Each row was made from one path, in order. Every step used is in the known rows, and no mark comes twice. Write each row's path.
Known rows
w/c/t/a/d: [-3.051 -1.494 -1.472 -1.566  0.121  0.743 -0.953  0.352 -0.466 -0.424
 -2.001  0.255 -0.487 -1.558 -0.352  1.018  0.329 -0.210 -2.184  0.636
 -0.038  0.251  0.101]
y/q/j/w/a/t/c: [-0.334  1.328  1.576 -0.456  0.932  0.355 -0.734  0.799  0.394 -1.654
 -2.006 -0.683 -0.190  1.010 -0.098 -0.270 -0.290 -0.303  2.835  2.032
 -0.509  2.351  1.302]
w/a: [-1.355 -1.536 -0.122  1.400 -0.313  0.802 -0.944  0.388  0.983 -0.388
  4.930 -0.606 -0.109  0.444  0.237  0.172  0.547 -1.216 -2.450  0.859
 -2.159  0.387  0.434]
a/c/t: [ 1.761  0.953  0.579  0.468  0.342  0.684 -1.112  0.766  0.392 -0.408
 -6.177  0.349 -0.178 -0.722 -0.203 -2.646 -0.150  0.206 -2.357 -0.143
 -0.866  0.400  0.122]
t/a/c: [-1.868 -1.226 -0.926  1.430 -0.044  0.480 -1.054  0.075  1.779 -0.180
 -3.187  0.103 -0.145 -0.404  0.196 -2.268  1.929 -0.792 -1.761  0.924
 -1.827  1.792  1.828]
y/a/t: [ 1.890 -1.684 -0.853  2.108 -0.465 -0.690 -1.066  0.252  0.998 -1.091
 -0.339 -0.141 -0.010  1.604 -0.476  0.417  2.540 -0.693 -0.826  0.812
 -0.998 -0.618 -0.449]
a/w: [ 1.991  0.988  0.821  1.870  0.098 -0.850 -0.828  0.552  2.210 -1.335
  2.127 -0.359  0.173  1.276  1.206 -1.664  1.317  0.714  0.756  0.496
 -1.539  0.394 -0.714]
t/q/j/w/c: [-2.283 -1.107 -0.758  0.286  0.029 -0.056 -0.029  0.206  0.409 -1.041
 -2.008 -0.300 -0.126 -0.514  0.164 -3.417 -0.943  0.159  6.195  1.775
 -1.022  1.676  0.543]
a/t/q/y: [ 3.258 -0.244 -0.663  1.294 -0.782  0.958 -0.624  0.867  1.158 -1.170
  2.685  1.146  0.365  0.585  1.006 -0.347  2.497  0.196  2.626 -0.051
 -0.262 -0.108  0.969]
d/a/w/c/t: [-1.210  1.195  0.756  0.040 -0.566 -0.027 -0.565  0.882  0.027 -0.218
  0.602  1.071 -0.485  1.125  0.775  0.707  0.118 -0.001  0.264  0.140
 -0.778 -1.189 -0.495]
q/y: [ 4.310 -2.086  0.813  1.592 -0.326  0.181 -0.498  0.003  1.459 -0.931
  2.920  1.800 -0.235 -0.457  1.614  0.661  2.519 -0.305 -1.652  0.167
 -2.238 -1.108  0.735]
w/c/t/q/y: [-0.049 -1.778 -1.077 -1.703 -0.637  1.501 -0.098  0.400 -0.584 -0.409
  0.404  1.177 -0.329 -1.983  0.758  0.233  0.233 -0.079  0.842  0.192
 -0.057  0.294 -0.187]
a/c/t/q/y: [ 2.731  0.521  0.125  0.203  0.369  1.339 -0.541  0.905  0.037 -0.192
 -3.156  1.442 -0.216 -1.052  0.292 -2.766  0.542  0.188 -0.817 -0.116
 -0.640  0.978  0.832]
w/c: [-0.113 -1.572 -1.141 -0.205 -0.922  0.772 -0.538 -0.043  0.970 -1.114
  0.948 -0.351  0.106 -1.529  0.411 -1.158  0.777 -0.316  1.615  0.754
 -1.210 -0.372 -0.592]
q/t/a: [-1.796 -2.152 -0.314  0.804  0.058  0.023 -0.727  0.773  0.519 -0.316
 -5.902 -0.298 -0.719  0.833  0.860  1.721  1.277 -0.187 -2.820 -0.035
 -1.923 -0.591  0.662]
t/q/j/w/a/c: [-2.362 -0.079 -0.039  0.959  0.535  0.209 -0.288  0.502  0.514 -0.678
 -0.894 -0.422 -0.187  0.008 -0.245 -4.088 -0.983 -0.216  4.365  1.783
 -1.316  2.256  1.547]
a/w/c/t: [ 0.166  0.935  0.509 -0.725 -0.240 -0.217 -0.634  0.557  0.826 -1.113
  0.576 -0.182 -0.112 -0.130  0.768 -0.292  0.155  0.966  0.765  0.367
  0.062  0.223 -1.230]
j/w: [ 1.196 -0.468  0.914  3.527  0.785  0.061 -0.691  0.267  1.659 -1.004
 -1.297 -0.249 -0.069  0.536  0.384 -1.035  0.648  0.815  0.317  0.723
 -1.974  0.286  0.430]
c/t: [ 0.543 -0.804  0.652  0.333  0.081  0.152 -1.002  0.737 -0.314 -0.305
 -4.923  0.311 -0.399 -0.018  0.379  0.207 -0.692  0.005 -3.228 -0.223
 -0.918 -0.050 -0.794]
y/q/j/w: [ 1.415  0.165  2.348 -0.314  1.428 -0.837 -0.462  0.420  0.234 -1.618
 -3.133 -0.544 -0.271  0.650  0.713 -1.618 -0.416 -0.143  2.552  1.942
 -1.557  1.339  0.774]
j/w/c/t: [-0.525 -0.542  0.526  1.065  0.478  0.722 -0.509  0.269  0.276 -0.805
 -3.081 -0.042 -0.412 -1.009  0.046  0.362 -0.397  1.038  0.363  0.553
 -0.469  0.085 -0.160]
c/t/q/y: [ 1.558 -1.327 -0.010  0.014  0.026  0.959 -0.317  0.901 -0.630 -0.070
 -1.189  1.647 -0.427 -0.298  0.999  0.151  0.341  0.030 -1.398 -0.208
 -0.666  0.736  0.196]

Which path is each row?
[-0.858 -0.297 -0.643  1.342  0.846  0.719 -1.367  0.744  0.333 -0.790
  6.647 -0.619 -0.125  0.465 -0.638  0.030  1.033 -0.921 -3.120  0.903
 -2.053 -0.185  0.657]
w/a/d
[ 0.513 -0.075 -0.783  1.216 -0.520  1.079 -0.709  1.145  0.733 -0.968
 -7.626 -0.411 -0.369  0.620  0.176  0.477  0.514  0.439 -0.830 -0.132
 -1.841 -0.048 -0.345]
q/t/c
[ 1.057  0.806  0.590  0.780 -0.059  1.100 -0.413  1.094 -0.619  0.531
 -1.796  2.652 -0.579  0.254  0.454 -1.281  0.586 -0.582 -1.231 -0.289
 -1.357 -0.795  1.297]
d/a/c/t/q/y
[-0.681  0.953  0.343  0.661 -0.687 -0.135 -0.463  0.659  0.827 -0.510
  2.822  0.800 -0.215  1.202  0.940 -0.218  0.960 -0.117  1.637  0.487
 -1.469 -1.207 -0.214]
d/a/w/c
[ 4.480 -2.546  0.360  1.880 -0.479 -0.403 -0.647  0.007  1.073 -1.043
  2.943  1.892 -0.289  0.594  0.683  2.190  3.711 -0.559 -1.755  0.502
 -1.227 -1.483  0.586]
q/y/a/t
[-1.156  0.143  0.434  0.390  0.077  1.370 -1.128  0.786  0.035 -0.009
  0.560 -0.208 -0.339 -0.349 -0.437 -0.734 -0.361 -0.826 -3.885  0.401
 -1.046  0.785  0.842]
w/a/c/t
[-0.831  0.363 -0.655  0.245 -0.496  0.187 -0.617  0.615  0.742 -1.530
 -2.425 -0.356  0.219  0.118 -0.114 -1.909 -0.115  0.595  6.506  1.083
  0.531  0.553  0.591]
a/t/q/j/w/c
[-2.463 -0.238 -0.523  1.089  1.139 -0.168 -0.510  0.681  0.047 -0.929
  1.271 -0.478 -0.271  0.466 -0.556 -2.901 -0.838 -0.125  3.786  1.862
 -1.420  1.628  1.197]
t/q/j/w/a/d
[-1.580  0.331 -1.122  1.375 -1.168  1.796 -1.349  0.872  1.343 -0.877
  2.420 -0.515  0.210  0.836 -0.506  0.939  1.043 -0.713 -0.727  0.718
 -0.636  1.229  0.759]
w/a/t/c
[-2.431 -0.593 -0.212  0.842  1.223  0.614 -0.836  0.375  0.051 -0.667
 -2.756  0.023 -0.560 -0.911 -0.525  0.989  0.252  0.847 -0.731  0.861
 -0.267  0.503  0.623]
j/w/c/t/a/d
[-2.507 -0.506  0.557  0.271  0.283 -0.427 -1.028  0.717  0.609 -0.106
 -3.837  0.434 -0.590  0.859  0.762  1.161  0.291  0.180 -3.610  0.256
 -0.370  1.498  0.115]
c/t/a/w
[ 1.072  0.898 -0.393  0.324  0.370  1.178 -0.742  0.974  0.006 -0.163
 -4.786  0.422 -0.079 -0.680 -0.160 -3.861 -0.229  0.200 -0.357 -0.016
 -0.639  1.424  0.363]
a/c/t/q
[-2.129 -1.011 -0.123 -0.180 -0.110 -0.116 -0.504  0.738  0.799 -0.706
 -3.661 -0.539 -0.652  0.674  1.079  1.889  1.416  0.486 -0.861  0.198
 -0.976 -0.540  0.239]
q/t/a/w/c
[-0.820 -0.334 -0.074  1.276 -0.742  0.991 -1.306  0.737  0.973 -0.801
  4.529 -0.680  0.137  0.970 -0.010  0.964  0.982 -0.749 -1.322  0.465
 -0.811 -0.196  0.770]
w/a/t
[ 4.383 -2.156  0.792  2.057 -0.045 -1.048 -0.267 -0.118  1.521 -1.038
  5.355  1.710 -0.416  0.785  1.187  1.438  3.650 -0.289 -1.768  0.759
 -1.931 -0.695  0.125]
q/y/a/w
[-1.613 -0.784  0.377  0.819  0.212 -0.502 -0.686  0.927  1.060 -0.650
 -4.301 -0.469 -0.642  1.592  1.170  1.651  1.471  0.525 -1.926  0.031
 -1.475 -0.336  0.405]
q/t/a/w
[ 1.067  0.077  1.318 -0.836  1.323  0.050 -0.398  1.222  0.186 -0.997
 -1.810 -0.704 -0.431  1.769  1.559  1.376  1.762  0.007 -1.172  0.561
 -1.300  0.903  0.713]
y/q/t/a/w
[-2.307 -1.003 -0.278  1.598 -0.049 -0.704 -0.911  0.204  2.415 -0.605
  0.885 -0.175 -0.173  1.160  1.156 -0.347  2.128 -0.089 -1.068  1.041
 -1.499  1.704  0.872]
t/a/w
[ 1.218 -1.958 -1.827  1.935 -0.440 -0.185 -0.725  0.468  0.701 -0.891
  0.981 -0.105  0.143  1.649 -0.438 -0.680  2.458 -0.754  1.195  0.880
 -0.767  0.354 -0.211]
y/a/t/q
